Every row comes from one small tree of marks. The marks that hang from a mark follow it in brackets, in the order of their numbers. Every link used is in the known rows. Which tree was each row made from?
Known rows
q_609(q_194 q_901(q_428 q_477)): [1.59, 0.98, -0.77, -1.52, 1.10, 0.00, -0.21, 0.87, -0.04, -0.28, 0.72, 3.55, -1.25, -3.72, -0.42, -0.41, -3.45, 0.18, 2.37, -2.50, -4.55]
q_428(q_901(q_609)): [1.02, -1.17, 0.70, 0.00, -2.78, 0.37, 0.83, 0.40, 2.02, 0.89, -1.44, -2.70, 1.75, 1.57, 0.16, -0.52, 0.03, 0.32, -1.50, 0.76, 3.72]
q_194(q_518 q_901(q_428 q_609)): [1.50, -0.11, -0.19, 1.11, 2.38, -0.37, 0.97, -0.28, 1.35, -1.28, 0.60, -1.16, 1.81, -1.88, 0.82, 0.16, 1.10, -0.82, -1.59, 1.86, -0.57]
q_776(q_477(q_428)): [-2.60, 0.54, 2.30, 2.48, -1.73, 1.14, -0.49, 0.35, -0.01, -0.31, -1.28, 0.84, -0.04, 4.08, -1.04, 1.44, 2.94, 0.19, -1.13, -1.03, -1.64]
q_609(q_901(q_428)): [0.93, 1.62, 2.33, 0.32, -0.64, 1.11, 0.21, 0.71, 3.30, -0.86, -0.48, 2.05, 0.20, -0.89, -0.22, 0.72, 0.42, -0.02, -0.58, -2.28, -3.18]
q_609(q_194(q_518) q_901(q_477)): [1.71, 0.19, -1.81, -1.56, 5.07, -0.49, -0.17, 0.66, -1.39, 1.31, 1.10, 0.42, -0.02, -3.01, -0.65, -0.52, -4.92, -0.55, 1.57, 0.66, -5.54]
q_518(q_194(q_901)): [2.09, -0.42, 0.55, 1.33, 2.08, 0.26, -1.48, 0.29, 0.18, 0.19, 1.62, -1.52, 1.71, -0.84, -0.27, 0.32, 1.55, -0.78, -2.28, 1.81, -1.07]
q_901(q_428 q_477): [-1.10, 1.57, 0.99, 1.27, -2.67, 0.47, 0.56, -0.71, 2.68, -3.17, -0.50, 0.40, -1.22, -0.19, -0.25, 1.09, 0.00, 0.60, 0.63, -3.63, -3.65]
q_194(q_518): [-0.46, 0.21, 1.11, 1.98, 3.15, 0.32, -0.64, -1.20, 0.03, 0.46, -0.43, -4.34, 1.92, 1.97, -0.35, 1.52, 0.42, -0.91, -2.42, 2.56, -3.21]
q_428(q_901): [0.72, -0.68, 2.36, 1.24, -2.81, 1.08, -0.01, 0.10, 2.65, 0.13, -1.75, -2.47, 1.35, 0.97, -0.37, 0.20, 0.23, 0.41, -2.35, -0.13, 0.34]
q_609(q_194(q_518) q_901(q_477(q_428))): [0.67, 0.11, -1.10, -0.77, 4.31, -0.40, -1.14, 0.65, -1.79, 0.90, 1.20, 1.96, -0.70, -3.45, -0.61, -0.66, -4.18, -0.37, 0.69, 0.29, -5.62]
q_518(q_194(q_901(q_428))): [1.97, -0.10, 0.72, 1.88, 0.91, 0.30, -1.58, 0.02, 0.74, -0.71, 1.58, -0.35, 1.39, -1.60, -0.10, 0.77, 2.06, -0.62, -2.75, 0.93, -2.39]
q_428(q_901(q_477(q_776) q_609(q_194))): [0.49, -1.22, -1.38, -1.92, -0.65, -0.64, 1.38, 0.13, -0.06, 0.82, -0.91, -1.92, -0.11, -0.52, 0.32, -0.74, -1.53, 0.62, 1.39, 0.36, 2.86]
q_901(q_477): [-0.72, 0.91, 0.72, 0.11, -0.35, 0.39, 0.85, -0.14, 1.64, -1.36, -0.35, -2.04, -0.42, 1.52, -0.70, 0.15, -1.15, 0.30, 1.61, -1.73, -1.22]
q_776(q_477(q_901(q_609))): [-1.02, -0.36, -0.01, 0.87, -3.54, 0.71, 1.30, 0.26, 1.18, 1.18, -1.45, -0.62, 0.75, 5.07, -0.82, 0.80, 0.60, 0.10, -0.62, 0.21, 0.57]
q_194(q_518 q_901(q_609)): [1.74, -0.52, -0.47, 0.29, 3.97, -0.47, 1.20, 0.18, 0.63, -0.09, 0.61, -2.83, 2.31, -0.68, 0.53, -0.48, 0.22, -1.01, -0.91, 3.19, 1.01]
q_477(q_776): [-1.25, 1.10, 2.10, -0.54, 2.60, 0.36, 0.30, -1.01, -0.92, 0.50, -1.21, -2.36, -0.26, 2.08, 0.18, 1.93, 3.73, -0.07, 1.00, 0.56, 1.90]
q_518(q_194(q_901(q_477))): [1.82, -0.30, -0.21, 0.88, 1.94, -0.01, -0.87, 0.37, 0.59, -0.48, 1.78, -1.37, 1.02, -1.43, -0.39, -0.01, 0.36, -0.54, -1.29, 1.02, -2.00]
q_428(q_901(q_477(q_776) q_609)): [-0.02, -0.82, -0.37, -1.29, -1.61, -0.31, 2.05, 0.16, 1.94, 0.13, -1.36, -2.50, 0.09, 0.44, 0.33, -0.37, -0.55, 0.68, 0.61, -0.09, 3.11]
q_194(q_518 q_901(q_428 q_477 q_609)): [1.11, 0.06, -1.24, 0.49, 2.14, -0.80, 1.91, -0.07, 1.90, -2.22, 0.83, -0.89, 0.81, -2.66, 0.69, -0.32, -0.65, -0.48, -0.07, 0.69, -1.86]
q_518(q_194(q_901(q_477(q_428) q_609))): [1.26, -0.66, -0.82, 0.51, 1.38, -0.40, -0.96, 0.58, -0.24, -0.19, 2.11, -0.46, 0.86, -1.18, 0.01, -0.60, 0.71, -0.47, -1.32, 1.34, 0.19]

Write each row's tree
[0.55, 0.10, 0.37, -0.55, -0.33, -0.14, 1.35, 1.15, 1.58, -1.78, 0.63, 0.84, -0.29, -1.10, 0.33, -1.74, 0.14, 0.22, 1.56, -1.07, 3.31]
q_194(q_901(q_477(q_428) q_609))
[-2.46, -0.48, 0.82, 1.92, -4.75, 0.89, -0.21, 0.30, 0.44, 0.75, -1.42, 1.43, -0.21, 4.57, -0.76, 0.61, 1.75, 0.37, -1.89, -0.40, 0.27]
q_776(q_477(q_428 q_901(q_609)))
[-2.67, -0.10, 2.00, 2.82, -4.65, 1.39, -0.74, 0.12, 0.91, 0.19, -1.55, 1.65, -0.42, 4.19, -1.21, 1.17, 2.02, 0.42, -2.45, -1.11, -1.98]
q_776(q_477(q_428 q_901))
[-2.26, -0.62, 1.60, -0.10, -0.20, -0.01, -1.32, -0.54, -2.44, 0.94, -1.14, 0.66, -1.25, -0.05, 0.65, 0.52, 3.76, 0.60, -1.19, 0.62, 3.61]
q_477(q_428(q_901(q_609(q_194))) q_776)
[0.88, -0.04, -0.10, -1.04, 2.52, -0.22, -0.84, 0.29, -2.84, -0.06, 0.71, 1.23, -1.02, -2.59, -0.12, -0.76, -0.65, 0.06, 2.26, -0.21, 0.53]
q_609(q_194(q_901(q_477(q_428 q_776))))
[-0.85, 1.40, 1.58, -0.96, 1.30, 0.51, 0.62, 0.94, 1.95, -0.65, -0.19, 2.05, -1.52, -1.24, -0.36, 0.03, -0.25, 0.32, 1.29, -2.20, -2.27]
q_609(q_901(q_477(q_428 q_776)))
[0.62, 1.73, 1.18, -0.15, -0.80, 0.72, 1.05, 0.91, 4.00, -1.84, -0.22, 2.22, -0.79, -1.79, -0.44, 0.23, -1.41, 0.31, 0.86, -3.43, -4.47]
q_609(q_901(q_428 q_477))
[-1.21, -0.65, -2.45, -1.01, 1.49, -1.29, -0.42, -0.26, -3.19, 0.45, 1.06, -0.34, -0.63, 0.09, 0.24, -1.20, -2.24, -0.05, 1.65, 0.89, 1.36]
q_901(q_477(q_428) q_609(q_194(q_518)))
[1.33, -0.37, -1.55, -0.28, 3.75, -0.83, 2.13, 0.34, 1.20, -1.06, 0.87, -2.52, 1.33, -1.50, 0.38, -0.95, -1.58, -0.68, 0.58, 2.00, -0.25]
q_194(q_518 q_901(q_477 q_609))
[-1.78, 0.15, -0.53, -0.59, -1.50, -0.40, 0.68, 0.21, 0.00, -0.70, 0.24, -0.26, -0.79, 1.85, 0.20, -1.11, -0.39, 0.43, 1.61, -1.06, 3.23]
q_901(q_477(q_428) q_609)
[1.34, -0.33, -1.37, -0.75, 5.35, -0.75, -0.30, -0.29, -2.97, 0.49, 0.96, -1.13, 0.09, -2.87, -0.08, -0.12, -1.86, -0.58, 1.59, 1.96, -1.92]
q_609(q_194(q_518 q_901(q_477(q_776))))
[-1.59, -1.39, 0.21, 1.42, -3.89, 0.28, -2.74, -0.70, -1.72, 1.69, -0.09, 1.53, -0.35, 1.58, 0.02, -0.68, -0.05, 0.12, -3.50, 1.23, 1.93]
q_477(q_428 q_901(q_609(q_194(q_518))))
[1.24, 0.38, 1.27, 2.38, 2.45, 0.26, 0.28, -0.44, 1.97, -2.01, 0.23, -0.94, 1.39, -2.35, 0.21, 0.94, 1.14, -0.72, -2.43, 0.83, -3.91]
q_194(q_518 q_901(q_428))
[2.08, 0.10, 0.34, -0.11, 1.21, 0.21, -1.16, 0.15, -1.86, -0.17, 0.58, 1.24, 0.20, -2.38, -0.04, -0.24, -0.31, -0.18, 0.93, -0.20, -0.16]
q_609(q_194(q_901(q_428)))
[-1.36, 0.08, 0.22, -0.56, -3.03, 0.13, 0.46, -1.51, 0.74, 0.67, -1.42, 0.18, -1.00, 1.66, 0.81, 1.35, 2.84, 0.38, -0.82, 0.06, 3.16]
q_477(q_776 q_901(q_428 q_609))
[-2.02, -0.38, 1.58, 1.98, -3.07, 0.84, 0.08, 0.73, 0.48, 0.12, -1.55, 0.57, 0.33, 3.52, -0.73, 0.85, 2.40, 0.45, -1.64, -0.53, -0.15]
q_776(q_477(q_428(q_901(q_609))))
[-1.09, -0.02, 0.06, 1.43, -4.66, 0.77, 1.11, 0.06, 1.74, 0.30, -1.53, 0.53, 0.34, 4.25, -0.61, 1.24, 1.30, 0.27, -1.05, -0.78, -0.62]
q_776(q_477(q_901(q_428 q_609)))
[-3.52, -0.01, 2.88, 1.53, -3.14, 0.95, -2.14, -1.24, -0.47, 0.55, -1.46, 1.72, -2.16, 1.67, 0.02, 1.24, 3.95, 0.64, -2.88, -0.42, 1.07]
q_477(q_428 q_776 q_901)
[0.56, -0.16, -1.68, -0.10, 0.77, -0.74, -0.56, -1.09, -2.35, 0.56, 0.50, -0.36, 0.98, 0.02, 0.84, 0.50, 0.32, -0.46, 0.02, 1.30, 0.84]
q_901(q_428 q_609(q_194(q_518)))
[0.32, -0.60, -0.58, 0.31, -4.84, 0.30, -0.84, -0.82, 0.39, 1.01, -0.58, 0.92, 0.04, 1.31, 0.22, -0.09, -0.47, 0.22, -1.51, -0.12, 1.75]
q_477(q_901(q_428 q_609(q_194)))
[0.06, 0.32, -2.57, -1.42, -1.19, -1.02, 0.78, -0.47, -1.05, -0.98, 0.62, 0.89, -0.93, -0.79, 0.55, -0.51, -1.74, 0.35, 3.05, -1.65, 0.97]
q_901(q_428 q_477 q_609(q_194))
[2.09, -0.44, -0.38, 0.93, 0.99, -0.17, -0.96, 0.14, 0.20, -0.21, 1.81, -0.40, 1.65, -1.28, 0.32, 0.20, 1.99, -0.67, -2.22, 1.50, -0.01]
q_518(q_194(q_901(q_428 q_609)))
[-2.70, 0.38, -0.63, -1.60, 0.41, -0.83, 1.07, -0.34, -1.16, -0.42, -0.10, -0.29, -1.74, 1.43, 0.65, -0.31, 1.48, 0.49, 2.66, -0.56, 4.08]
q_901(q_477(q_428 q_776) q_609)
[0.43, -1.08, -0.84, -0.51, -3.27, 0.22, -0.61, -0.42, -0.29, 2.26, -0.47, -0.73, 0.59, 2.41, -0.07, -0.71, -1.33, 0.00, -0.94, 1.27, 3.35]
q_477(q_901(q_609(q_194)))
[-0.23, 1.25, 1.73, -0.26, -0.12, 0.79, 0.30, 1.29, 2.77, -0.90, -0.02, 2.14, -0.88, -0.84, -0.67, -0.52, -1.30, 0.28, 0.67, -2.52, -2.94]
q_609(q_901(q_477(q_428)))
[0.67, 0.08, -1.02, -0.64, -0.83, -0.47, -0.41, -0.63, -1.93, 0.39, 0.24, 0.69, 0.48, 0.36, 0.82, 0.16, 0.77, -0.08, 0.85, 0.04, 2.81]
q_901(q_428 q_609(q_194))
[-3.25, -0.49, 1.32, 0.26, -3.19, 0.26, -1.30, -1.09, -1.07, 1.29, -1.13, 1.53, -1.78, 2.17, 0.63, 0.48, 3.70, 0.56, -2.02, 0.49, 4.50]
q_477(q_428 q_776 q_901(q_609))
[1.41, 0.35, -0.40, -0.99, 2.00, -0.29, -0.27, -0.01, -1.87, -0.68, 0.59, 1.39, -0.96, -3.21, 0.04, -0.18, -0.75, 0.10, 2.46, -0.87, -0.64]
q_609(q_194(q_901(q_428 q_477(q_776))))
[1.40, 0.73, -1.04, -3.02, 3.98, -0.35, 0.42, 0.92, -1.63, 1.21, 0.59, 1.73, -1.35, -2.90, -0.41, -0.50, -3.16, 0.01, 3.64, -0.82, -2.23]
q_609(q_194 q_901(q_477(q_776)))
[0.23, -0.81, -0.92, 0.67, -3.79, 0.12, -0.88, -1.11, 0.08, 1.12, -0.40, 0.21, 0.39, 1.04, 0.23, 0.18, -0.83, -0.04, -2.22, 0.76, 0.47]
q_477(q_901(q_428 q_609(q_194(q_518))))
[0.05, 1.91, 1.04, -0.95, 0.50, 0.45, 1.39, 0.53, 3.10, -1.57, -0.41, 2.23, -1.42, -2.09, -0.14, 0.78, -0.28, 0.36, 1.57, -3.15, -3.81]
q_609(q_901(q_428 q_477(q_776)))
[-0.07, 0.08, -3.20, -0.94, 0.38, -1.31, 0.65, -0.88, -1.43, -0.69, 0.80, -0.04, -0.51, -1.14, 0.61, -0.15, -2.15, 0.02, 2.06, -0.40, -0.82]
q_901(q_428 q_477 q_609(q_194(q_518)))
[2.10, 0.03, -0.78, -1.05, 5.29, -0.14, -1.09, 0.53, -1.97, 2.25, 0.83, 0.24, 0.98, -2.22, -0.48, -0.10, -3.15, -0.86, 0.22, 1.89, -4.38]
q_609(q_194(q_518) q_901)
[0.87, -0.79, -1.97, -1.25, 3.03, -0.83, -0.32, -0.48, -3.42, 2.37, 0.56, -2.67, 1.69, 1.70, 0.45, -0.37, -0.82, -0.76, 0.82, 3.24, 3.38]
q_901(q_609(q_194(q_518)))
[1.60, 0.14, -0.31, -1.34, 0.46, -0.26, 2.36, 1.22, 2.06, -1.42, 0.47, -0.50, 0.38, -0.83, 0.27, -1.59, -0.74, 0.04, 2.43, -0.66, 3.30]
q_194(q_901(q_477 q_609))
[-1.86, -0.17, -2.12, -2.50, 1.66, -1.34, 0.21, -0.36, -3.93, 0.61, 0.56, 0.59, -2.02, 0.06, 0.63, -0.77, -0.11, 0.38, 3.61, 0.13, 4.00]
q_901(q_477(q_428 q_776) q_609(q_194))
[-1.52, -0.71, 2.57, 1.71, -3.56, 0.79, -1.56, 0.15, 0.53, 0.02, -1.01, 0.42, 0.17, 1.32, 0.07, -0.38, 2.00, 0.54, -3.11, -0.33, 2.41]
q_477(q_428(q_901(q_609)))
[-1.09, -0.42, -2.00, -1.59, -0.13, -0.97, -0.25, 0.15, -2.86, 0.29, 0.86, 0.58, -1.15, 0.45, 0.23, -1.56, -1.68, 0.31, 2.62, -0.32, 3.07]
q_901(q_477(q_428) q_609(q_194))
